Every row comes from one small tree of marks. The marks that hang from a mark follow it in brackets, in the order of their numbers. Every link used is in the known rows. Which tree was each row made from?
Known rows:
k_211{k_886}: [-3.75  1.08  0.35 -2.59 -1.49 -2.21 -1.66 -1.03 -0.92 -1.53  1.68 -1.00
  0.89  0.37 -2.64 -0.50 -5.50 -0.83  4.40 -1.21]
k_886{k_211}: [ 0.61  0.77 -0.48  1.85 -0.96 -5.29 -0.71 -1.10  1.05 -2.35  0.50  2.42
  2.01  2.85  0.59  0.31 -2.70 -2.30  3.12  0.81]
k_405{k_731}: [-1.77 -0.95  1.73 -2.40 -0.45 -4.81 -2.12 -0.58  0.33 -2.40 -2.50 -1.09
  2.47  0.75 -2.09 -1.18 -1.19  1.27  1.56 -0.86]
k_964{k_731}: [-1.27 -1.21  2.01 -0.68 -0.22 -2.09 -3.22  0.57  0.11 -2.06 -3.42 -3.40
  0.99  1.97 -1.04 -1.30 -1.77  0.67  1.18 -2.63]
k_886{k_164{k_964} k_211 k_817}: [ 0.80 -1.58  0.87  8.57  1.20 -4.67  0.74  0.65  0.69 -0.05  2.39  3.42
  0.97  3.13 -1.14  1.61 -1.14 -1.34  2.10 -1.09]
k_731{k_964}: [-0.26  1.00  2.27  0.91 -1.91 -2.91  3.79 -0.26  0.04 -1.16 -1.31  0.46
 -0.50  2.46 -4.60  1.30 -2.05 -2.21  0.52 -3.96]
k_817{k_886{k_164{k_909 k_964{k_731}} k_211}}: [-1.34 -1.61  3.02  0.49  1.10 -2.56 -0.49 -0.16  0.49 -0.86  2.34  1.25
 -1.38  0.98 -2.81 -0.37 -0.47  1.08  2.25 -0.12]
k_164{k_886 k_909}: [ 0.79  0.89  2.73 -4.70 -0.14  0.57 -1.28 -2.02  1.72 -1.54 -0.45 -1.92
 -1.13 -2.46 -0.78  2.29 -3.02  1.57  4.64  2.46]
k_909{k_164{k_964}}: [-1.30 -0.46  2.69  2.41  2.57 -2.52  2.03 -1.69  0.20 -1.73 -4.68 -0.39
  2.90 -1.35 -5.65 -0.82 -2.98 -0.54  0.78 -5.76]
k_886{k_817}: [-0.65  1.55 -0.92  1.83 -0.60 -1.76 -1.45  0.13 -0.11 -1.00  0.74 -2.10
  2.51  1.30 -0.67  2.45 -3.09 -0.96  3.45  1.09]
k_886{k_164{k_909 k_964} k_211 k_817}: [ 1.61 -2.58  2.67  7.28  1.58 -4.91  0.42 -0.38  0.97  0.25  2.05  2.91
  0.32  1.56 -1.32  3.03 -0.01 -0.07  3.25  1.21]
k_211{k_886{k_164 k_817}}: [-4.79  0.08  0.00  2.01 -0.75 -2.76 -1.32  0.42 -1.45  0.00  3.62 -0.09
  1.06  0.80 -3.06  1.18 -4.67 -0.20  4.33 -1.07]
k_909{k_164{k_886}}: [-2.74  0.76  0.73  0.39  1.12 -1.32  0.61 -1.09  0.50 -2.14 -2.75 -0.79
  2.66 -1.89 -3.75  0.12 -4.48  0.31  1.69 -3.49]
k_164{k_886{k_211 k_817} k_909 k_964{k_162 k_731}}: [ 2.32 -2.57  7.69 -1.94  1.52  2.36 -3.29 -0.46  1.22 -1.71  0.37 -5.05
 -3.47 -0.08  3.13  0.95 -0.50  3.61  3.64  1.29]
k_886{k_164{k_909 k_964{k_162 k_731}} k_211 k_817}: [ 0.28 -3.50  5.38  7.11  2.31 -4.41 -1.21  0.65  0.14  0.13  1.50  0.72
 -0.19  2.52  0.94  2.40  1.27  1.41  3.24  0.39]
k_886{k_164 k_211 k_817}: [-0.90 -0.71 -0.94  8.43  0.16 -6.07 -0.31  1.02  0.32 -0.15  3.28  3.76
  2.29  3.45 -0.01  2.77 -1.55 -1.44  3.03  1.00]
k_817{k_886{k_164{k_909 k_964} k_211}}: [-1.21 -0.57  2.46  0.67  1.14 -2.84  0.51 -0.71  0.59 -0.70  3.01  2.32
 -1.02  0.69 -3.05  0.30 -0.87  0.32  2.87  0.39]

Write each row's tree:
[ 1.39 -4.08  3.43  7.05  1.52 -4.54 -1.01  0.33  0.84  0.02  1.08  1.35
 -0.19  2.01 -1.00  2.12  0.58  1.02  2.40  0.47] => k_886{k_164{k_909 k_964{k_731}} k_211 k_817}
[-0.38 -0.65  2.14  1.49  1.75 -1.11  1.41 -1.52  1.25 -2.39 -2.71  0.15
  1.28 -1.30 -3.76 -1.14 -3.93 -0.02  0.86 -4.59] => k_909{k_164{k_886{k_211} k_964}}
[-0.55 -0.50  1.75  6.55  1.95 -2.23  1.18  0.81  0.02  0.74  0.44  0.79
  0.98  1.36 -3.34  1.82 -1.44 -0.52  1.88 -3.04] => k_886{k_164{k_964} k_817}
[-2.93  0.74 -0.08  1.46  0.10 -3.63  0.00  0.29  0.16 -1.01  3.91  2.89
  0.40  1.99 -2.11  0.07 -1.97 -0.60  2.72  0.25] => k_817{k_886{k_164 k_211}}
[-0.14 -2.77  5.66  3.00  2.83 -3.18  0.64 -0.58  0.60  0.18 -3.03  0.59
 -0.60 -0.02 -4.17  0.45  0.42  1.25  1.68 -3.71] => k_886{k_164{k_909 k_964{k_731}}}
[-2.30 -1.11  4.62  1.33  2.67  1.11 -0.54  0.10 -0.14 -1.90 -3.13 -4.27
  1.05 -1.13 -2.10 -0.73 -2.85  2.09  0.99 -5.26] => k_909{k_164{k_886{k_817} k_964{k_162 k_731}}}
[-3.01 -1.21  2.52  1.23  0.28 -1.92 -0.85 -0.53 -0.97  0.34  2.79 -0.67
 -0.29 -0.51 -3.93  1.37 -3.58  0.75  4.51 -0.92] => k_211{k_886{k_164{k_909 k_964} k_817}}
[ 4.24 -1.28  3.80 -1.72  0.50  1.63 -0.99 -1.91  2.43 -1.46  1.19 -1.89
 -2.75 -1.46 -0.10  1.80 -2.34  1.50  3.73  2.38] => k_164{k_886{k_211 k_817} k_909 k_964}
[-3.96 -1.87  4.42  1.09  0.77 -1.57 -1.97  0.16 -1.55  0.21  2.38 -2.22
 -0.62  0.12 -2.35  0.92 -2.69  1.77  4.46 -1.48] => k_211{k_886{k_164{k_909 k_964{k_162 k_731}} k_817}}
[ 3.18 -0.37  5.35 -4.55  1.34  2.59  0.19 -2.55  2.24 -1.36 -1.69 -2.44
 -3.07 -2.93 -2.37  0.66 -2.46  1.70  3.25 -0.53] => k_164{k_886 k_909 k_964}
[-1.94 -0.18  3.80  0.77  1.69 -2.73  0.37 -0.47  0.11 -0.64  3.33  1.89
 -0.97  1.00 -1.65  0.45 -0.44  0.60  3.45  0.36] => k_817{k_886{k_164{k_909 k_964{k_162}} k_211}}
[-0.97 -0.70  6.77  3.40  3.65 -3.38  1.90 -1.03  0.05  0.49 -1.67  1.55
  0.00 -0.01 -2.53  1.64  0.49  0.57  3.43 -3.00] => k_886{k_164{k_909 k_964{k_162}}}
[-0.53 -2.21  2.27  2.18  1.48 -0.22 -0.60 -0.27  0.85 -2.32 -2.56 -2.33
  0.97 -0.73 -3.01 -1.14 -3.40  1.29  0.21 -4.29] => k_909{k_164{k_886{k_211 k_817} k_964{k_731}}}
[-2.40  0.13  4.60  2.54  3.35 -2.38  1.81 -1.40 -0.46 -1.71 -4.31 -1.03
  2.99 -0.86 -3.65 -0.56 -2.27 -0.17  1.67 -5.82] => k_909{k_164{k_964{k_162}}}
[ 3.87 -3.39  4.94 -2.10  0.45  2.15 -3.03 -0.87  2.19 -1.81 -0.19 -4.18
 -3.55 -0.81  0.34  0.54 -1.46  3.02  2.47  1.31] => k_164{k_886{k_211 k_817} k_909 k_964{k_731}}
[ 0.66  1.42 -1.34 -0.10 -1.69 -0.03 -1.99  0.06  1.47 -2.04  2.94 -0.70
  0.03  1.27  1.70  1.42 -4.49 -0.42  3.40  2.05] => k_164{k_886{k_211 k_817}}
[-1.98  0.11 -0.37  2.32  0.49 -2.02 -0.19 -0.63  0.60 -2.23 -0.72 -0.44
  2.86 -0.88 -2.20  0.94 -4.37  0.14  2.04 -1.40] => k_909{k_164{k_886{k_211 k_817}}}
[-1.62 -1.65  4.17  2.30  2.25 -0.09 -0.79  0.04  0.18 -2.26 -2.18 -2.98
  1.03 -0.23 -1.03 -0.78 -2.71  1.68  1.04 -4.32] => k_909{k_164{k_886{k_211 k_817} k_964{k_162 k_731}}}
[-1.94 -0.88  1.77  1.39  0.83 -2.39 -0.28  0.53  0.32 -1.08  2.59  1.55
 -0.93  2.12 -2.72 -1.35 -1.27  0.21  1.39 -1.76] => k_817{k_886{k_164{k_964{k_731}} k_211}}
[-1.39 -0.16  3.39  2.59  2.33 -0.43  0.62 -0.72  0.30 -2.03 -1.20 -1.43
  1.56 -0.67 -1.32  0.07 -3.32  0.61  1.94 -3.57] => k_909{k_164{k_886{k_211 k_817} k_964{k_162}}}
[ 1.40 -1.81  8.28 -3.33  2.12  4.03 -2.93 -0.35  0.71 -1.20 -0.99 -6.89
 -3.44 -1.36  1.63  1.09 -0.68  4.19  3.54 -0.12] => k_164{k_886{k_817} k_909 k_964{k_162 k_731}}
